Each row comes from the steps of one walk. Every step used is in the known rows, and no mark comes twice. Write the walk behind each row, first mark first.
In the rows, 128 means zero.
Known rows
diguk/lotez/vinivab: [130 108 120  98 147 118 117 109  75 140 133 133 110 132 163 126 110 147
 152 113 148 123 136]
diguk/vinivab/ropitu: [ 96 109 178 143 137 125 101 123 193 120 115 127 158 138 102 130 122  88
 129 104 116 104 126]
motim/vinivab: [104 131 134 128 110 129 149 112  89 127 116 129 139 156 117 120 144 133
 170  89 119 122 126]
motim/vinivab/lotez/zegag: [150 138  75 110  91 152 118 133  76 130 129 123 116 163 143 105 137 157
  97 135 136 165 133]
vinivab/ropitu/rora: [110 122 167 150 188 114 121 101 174 122 117 130 168 168 101 159 105  98
 125 116 158 116 125]
motim/vinivab/ropitu/rora: [108 114 129 152 134 124 138  97 167 109 116 127 150 177  90 154 118 118
 145  97 179 100 124]
vinivab/lotez/zegag/motim: [129 152 116 122 138 134 107 153 149 146 135 126 118  63 153 114 112 159
  51 171 110 158 129]
rora/ropitu: [ 72 126 145 149 174 120 112 111 174 134 121 121 176 131 124 124 102  83
 135 126 105 134 126]
diguk/vinivab/ropitu/rora: [105  94 172 150 171 116 117  95 179 113 109 130 164 159  84 155 114 114
 124  96 173  82 123]
vinivab/lotez: [145 136 123 100 167 123 110 114  96 149 130 133 135 138 140 117 109 130
 117 139 126 161 135]
motim/vinivab/lotez: [137 127  87 102 108 134 128 110  82 135 130 130 118 146 129 112 123 151
 132 121 142 146 134]
zegag/motim/vinivab/ropitu: [ 76 133 137 160 100 128 130 145 252 115 127 125 129  63 102 131 112 114
 119 121 117  98 122]
zegag/lotez/vinivab/diguk: [157 125 107 111 144 127 135 120 106 127 131 129  96 156 149 141 129 136
 167 131 127 142 127]
lotez/zegag/vinivab/ropitu: [123 144 138 149 110 126 103 157 179 121 125 120 151 150 113 123 158  80
  88 137  86 161 122]
motim/zegag/vinivab: [138 135 155 136 113 122 136 148  62 130 120 131 142 139 109 117 161 113
 143 123  80 139 127]
lotez/vinivab/ropitu/rora: [113 109 140 147 115 117 132  94 201 111 116 129 142 182 120 164 110 112
 146 112 177 109 127]
diguk/lotez/zegag/vinivab/motim: [156 130  99 105 129 129 122 142  86 138 152 127 111  83 150 111 136 144
  76 158 143 135 131]
zegag/motim/vinivab: [ 81 135 137 144 107 122 157 132 158 125 124 128 125  67 113 124 129 158
 145 106 116  99 122]
zegag/lotez: [167 129 131 103 168 108 118 132  73 151 135 133 136 110 143 123 112 136
 148 125 120 126 134]
diguk/vinivab/motim: [ 97 117 168 129 116 133 147 109 158 129 126 131 141 101 127 125 126 127
 132 114 146  83 128]
diguk/lotez/zegag: [141 131 134 109 203 131  94 140  38 148 135 126 131 130 159 113 121 140
 100 131 120 150 133]

Which walk is each row?
[145 119 146 161 139 119 124 132 138 112 118 130 153 157  82 148 137  97
 117 130 138 119 125] -> motim/zegag/vinivab/ropitu/rora
[187 102  97 137 101 128 115 136 141 117 132 129 116 147 135 156  93 130
 134 146 187  97 137] -> motim/zegag/lotez/vinivab/ropitu/rora
[138 109 129 101 144 126 106 108  96 138 120 133 132 129 125 115 119 148
 113 120 139 130 134] -> diguk/vinivab/lotez
[ 75 142 144 154 149 137 162 125 166 116 119 125 108  93 101 136 141 143
 145 116 101 122 114] -> zegag/motim/vinivab/diguk
[164 123  94 101  63 126 148 124 154 135 151 132 100  89 170 130 104 149
 151 147 169 100 137] -> zegag/lotez/vinivab/motim
[ 98 138 137 138 158 143 152 107 102 115 114 126 126 187 106 132 156 121
 169 101 109 143 118] -> motim/vinivab/diguk
[120 139 142 123  97 117 158 119 157 131 137 132 134 102 120 125 147 116
 130 132 124 120 125] -> zegag/vinivab/motim
[152 146 112 107 144 140  99 136  79 145 131 126 134 156 155 110 126 139
  80 153 115 182 135] -> vinivab/lotez/zegag
[ 91 147 128 151  86 140 146 154 145 123 123 121 122  81 130 117 145 163
 107 120 107 113 121] -> lotez/zegag/motim/vinivab
[149 124 109 120 160 122  76 158 129 129 141 122 127 122 126 117 131 102
  73 147 114 153 129] -> diguk/lotez/zegag/vinivab/ropitu
[184 136 117 116 121 142 132 157  96 143 151 131 118  77 154 118 100 132
 123 165 143 106 139] -> vinivab/motim/zegag/lotez
[130 113 107  97 115 132 135 108 134 136 147 133  98  93 173 128  98 146
 140 138 179 103 138] -> diguk/lotez/vinivab/motim
[ 99 135 150 133 145 136 147 106 135 117 114 128 117 192 135 144 150 113
 175 114 103 153 120] -> lotez/vinivab/diguk
[165 117 101 100  96 113 131 126 102 138 135 132 112 123 159 129 117 150
 171 122 139 119 135] -> zegag/lotez/vinivab
[123 132 138 136  53 155 157 136 146 122 133 129 113 130 160 127 126 122
 149 145 142 106 134] -> lotez/vinivab/motim/zegag
[134 133 149 152 112 128 109 161 156 118 125 127 145 142  96 124 143  70
 123 138  82 137 127] -> motim/zegag/vinivab/ropitu
[155 126 109 107 163 117 102 145  37 142 136 127 123 123 139 109 150 144
  94 130 112 154 129] -> diguk/lotez/zegag/vinivab
[177 119 104 114  85 134 127 154  62 133 133 130 107 129 162 122 120 146
 165 137 131 116 139] -> motim/zegag/lotez/vinivab
[ 82 153 132 161 134 154 151 149 154 111 120 118 108 109 117 129 160 151
 110 131  93 142 112] -> lotez/zegag/motim/vinivab/diguk
[ 86 119 135 166 128 118 148 115 229 109 122 127 135  80  86 158 105 140
 116 113 171  78 120] -> zegag/motim/vinivab/ropitu/rora
[175 126 108 123 129 145 130 146  77 123 129 127  91 158 149 135 130 131
 164 148 116 142 131] -> motim/zegag/lotez/vinivab/diguk
[160 131 106  97 127 109 119 118  96 143 132 135 126 125 120 115 137 133
 113 137 113 166 132] -> zegag/vinivab/lotez
[126 150 127 133  78 133 149 143 140 126 136 124 134 115 137 117 163 122
  95 147 115 137 123] -> lotez/zegag/vinivab/motim
[114 143 155 134 175 118 145 116 105 122 116 129 132 165  97 133 171 105
 150 118  76 163 115] -> zegag/vinivab/diguk
